Known rows, with every step that occurs:
Z/V/L/D: [-0.52 -0.20  6.62 -1.82 -3.19  1.74 -1.53 -1.74  3.71  0.92  2.91 -2.09
  4.11  0.50 -1.80  4.30 -4.10  0.70 -2.43  0.84]
W/V: [ 1.10 -1.63 -0.83 -1.73 -0.18  0.11  0.05 -2.73 -0.29 -1.97  0.11 -0.59
 -3.21 -0.44  4.71  0.78  0.02  0.46 -0.95  1.27]
L/D/W/A: [-0.56  2.93  0.93  0.56 -3.08 -3.09 -1.52  5.29 -1.45  0.10 -0.04 -0.26
 -2.08 -4.50 -1.94  4.76 -0.32 -0.92 -3.88 -0.09]
X/V/L/D: [-1.72  5.03  5.88  0.86 -3.12  1.42 -2.68  0.56 -1.69  1.18 -1.38 -0.97
  3.96 -1.25 -2.22 -0.81  0.83  3.34  1.75  1.62]
F/A/X/V: [ 0.84 -2.91 -4.69  4.68  1.30  3.28  2.42  2.23  2.44  0.81 -3.02 -1.87
  1.97  0.99  3.25 -3.00 -0.24 -0.33  7.08 -1.40]
L/V/X: [ 1.34  2.58 -3.17  3.39  0.75  0.35  1.09 -3.78 -1.97 -1.21 -0.67  2.13
  1.66  5.25 -0.59  0.22 -0.69  2.69  3.93  1.73]
A/X/V: [ 1.78 -0.14 -1.55  5.74 -0.47  2.74  0.40  1.74 -0.93  3.55 -1.25 -2.92
  0.97  2.13 -1.34 -5.46 -0.57  2.84  3.79 -1.68]
L/D: [-0.90  1.80  1.20 -0.28 -3.33  1.04 -1.90  2.98 -0.56 -0.44 -2.34 -1.01
  1.96 -2.77  0.30  3.53 -3.33  1.02 -1.09  0.05]
F/A/X: [ 1.17 -4.53 -6.20  2.57  1.24  2.97  1.21  0.58  3.34 -0.15 -3.34 -2.35
  1.75  2.43  5.02 -0.53 -0.83 -2.23  5.50 -2.19]
L/D/W/V: [-0.26  2.00 -1.18 -1.25 -4.08 -2.99 -1.60  4.84 -1.31  0.39  0.59  1.87
 -0.47 -6.63 -1.16  6.07 -0.37 -0.72 -4.37  2.15]
F/A/W: [-1.38 -5.64 -1.00  0.63 -2.36  0.54  0.90  0.69  4.25  0.18 -2.28  1.92
  2.00 -2.27  6.53  2.37  0.50 -3.19  1.22 -0.09]
W/A: [ 0.65 -0.14  2.38  1.05  1.57 -0.28  0.27 -1.94 -0.65 -2.88 -1.03 -3.81
 -5.74  2.56  3.64 -1.10  0.27 -0.07 -0.18 -2.15]
L/V/F/A/X: [-0.77  0.18 -7.02 -1.60  4.96  0.77  2.11 -3.04 -2.24 -4.25 -2.29  4.21
  0.95  2.11 -0.45 -0.64 -2.22 -0.02  4.95  0.65]
V/F/A/W: [-2.30 -1.96 -0.82 -5.37  2.87  0.19 -0.47 -1.93  1.40 -3.00 -0.98  2.71
  1.20 -0.22  2.50  0.13 -0.97 -2.48 -2.06 -0.36]
A/W: [-1.01 -3.67  2.82  0.65 -5.14 -0.53 -1.30 -0.13  1.04  2.75 -0.28  1.65
  0.76 -2.16  2.80  1.23  0.52 -0.88 -3.54  0.00]
F/A/W/V/L: [-1.03 -5.78 -0.91 -2.90 -1.20 -0.20  1.21 -3.33  3.19 -1.24 -0.88  3.55
  1.53 -0.46  5.92  3.67  2.98 -3.36  1.55  1.67]
X/V/L: [-0.78  3.80  5.93  1.74 -2.09  1.49 -3.26 -1.42 -0.48  1.32 -1.05 -2.17
  2.57  0.42  0.19 -3.69  2.10  2.72  1.76  1.20]
X/V/F/A: [-1.64  3.03  1.27 -0.40  3.37  2.09  0.33  1.14 -0.28 -2.26 -1.53  0.08
  0.88 -2.00  0.93 -4.44 -1.26  1.45  1.87  0.35]

Rows:
[ 1.37  2.11  0.27  3.22 -0.63 -3.14 -1.50  1.20 -1.23  2.92  1.76 -1.96
 -2.92  0.79 -2.70 -1.62  4.58 -0.62 -1.19 -1.01]	D/W/A/X/V/L
[ 0.72 -0.65  3.95 -0.36 -1.91 -0.35 -0.15 -0.60  2.78  2.35  4.79 -1.90
  1.42  1.82 -5.01  3.91 -2.17 -0.32 -2.69 -0.37]	Z/V/L/D/W/A/X
[ 1.30 -3.58  0.39 -0.77 -2.16 -1.37  1.59 -3.99  0.37  1.74  2.24  3.52
 -0.22  3.05  1.25  1.84  2.33 -0.13 -2.68  1.80]	A/W/V/X
[-0.65 -6.69 -2.19 -1.14 -1.26  0.02  2.60 -0.87  3.26 -1.19 -1.32  3.35
  0.15 -2.27  6.77  2.86  1.21 -3.23  1.16  1.39]	F/A/W/V
[ 2.39 -1.92 -1.61  2.44  2.76  0.58  1.65 -2.36 -1.25 -0.86 -0.91 -4.21
 -5.30  6.15  0.76 -2.83  0.31  0.22  2.41 -3.57]	W/A/X
[-1.55 -4.87 -0.77 -3.54 -2.03 -0.32  1.56 -1.91  2.60 -1.33 -1.29  4.55
  2.64 -1.70  3.96  5.73  2.01 -3.20  1.39  2.17]	F/A/W/V/L/D
[-0.10 -1.07 -5.02 -3.87  5.70  2.04 -0.27 -2.00  0.81 -3.29 -1.67 -0.69
  0.95  3.67  1.30 -2.03 -1.86 -1.41  1.51 -2.08]	V/F/A/X
[-1.69  5.87  5.35  1.24 -4.16 -0.75 -3.76  2.84 -1.49  2.87 -0.06 -0.13
  3.91 -3.67 -3.18  0.05  1.87  2.12 -0.47  2.10]	X/V/L/D/W
[ 0.85  2.47 -0.39  3.26 -2.56  0.41 -1.89  2.34 -1.55  4.92  0.23 -1.11
  3.65  0.81 -5.32 -1.72  1.72  1.88  2.05 -0.31]	A/X/V/L/D/W
[ 1.03 -0.66 -6.34 -3.26  2.09 -3.17 -0.51  1.06  0.16 -0.43  2.24  1.80
 -2.18 -2.19  0.49  1.41  2.03 -2.93 -3.31  0.88]	D/W/V/F/A/X
[ 2.05 -0.25  0.01  4.79  2.71  1.12  2.75 -0.68 -2.19  0.16 -0.60 -3.75
 -4.84  4.46 -1.06 -5.16  0.77  2.04  3.77 -2.82]	W/A/X/V
[-0.73 -3.08  1.06 -5.51 -0.29 -1.90  0.54 -3.78 -1.01 -0.86  1.94  4.88
 -1.64 -1.05  0.90  1.25  0.80 -0.88 -5.13  1.62]	A/W/V/F
[-0.02  0.68 -5.56 -3.59  0.32 -2.15  0.31  4.00 -1.11 -0.72  0.51  3.10
  0.52 -3.69 -2.85  4.95 -0.61 -1.88 -2.13  1.07]	L/D/W/V/F/A/X
[ 1.74  1.27 -0.94  5.03 -0.74 -2.99 -0.04  3.87 -1.27  2.90  1.65 -1.83
 -4.55 -1.16 -2.00 -2.21  2.83 -0.48 -1.51 -1.60]	D/W/A/X/V
[ 1.10  2.71 -1.26  1.89  2.02 -3.22 -0.38  2.51 -2.10  1.33  2.40 -1.07
 -4.46 -0.35 -3.80 -2.89  2.30 -0.40 -2.83 -1.43]	D/W/A/X/V/F
[-2.24  1.25  2.39 -0.27  1.96  1.12  0.84  1.13 -0.13 -0.83 -0.70  2.48
  1.38 -2.82  0.15 -3.73 -0.48  0.78  0.74  0.77]	X/V/F/A/W
[ 1.06  1.48 -1.71  1.92  2.82  2.55  0.18  0.18 -2.29  1.68 -0.39 -1.94
  0.47  3.27 -3.67 -6.40 -1.29  2.87  2.14 -1.76]	A/X/V/F
[-0.01  0.76  1.25 -5.61 -1.28 -0.34 -1.48 -4.52 -1.36 -2.40 -0.09  0.81
  0.36  1.13  0.97  4.36  1.55  0.74 -0.74  2.55]	W/V/L/D
[-0.34  4.54 -0.34  0.38  0.49 -2.45 -0.19  5.16 -3.42  0.71  1.08  0.85
 -1.59 -2.74 -6.90  1.06 -0.59  0.58 -2.50 -0.65]	L/D/W/A/X/V/F
[-0.74 -2.28  1.85 -3.15  3.22  2.46  1.54 -1.26  5.25 -2.35  2.90 -1.13
  1.08  0.06  1.22  0.52 -6.21 -0.93 -2.36 -0.44]	Z/V/F/A
[-1.29  5.75  5.85  1.21 -2.47 -1.35 -2.21  1.74 -2.32  1.25  0.22 -0.41
  0.85 -2.21 -3.58 -0.24  2.81  2.03 -0.01  1.60]	X/V/L/D/W/A
[-0.35 -0.36  4.22 -2.99  2.02  1.72 -0.25 -1.91  3.13 -1.16  3.84 -1.85
  0.20  0.36 -0.96 -0.37 -6.50  0.65 -4.97 -0.47]	Z/V/F
[ 1.67  1.11  0.06  1.70  5.46  0.71  2.47 -1.83 -2.99 -1.34 -0.03 -2.78
 -5.19  5.33 -2.83 -5.85  0.10  1.99  2.51 -3.07]	W/A/X/V/F
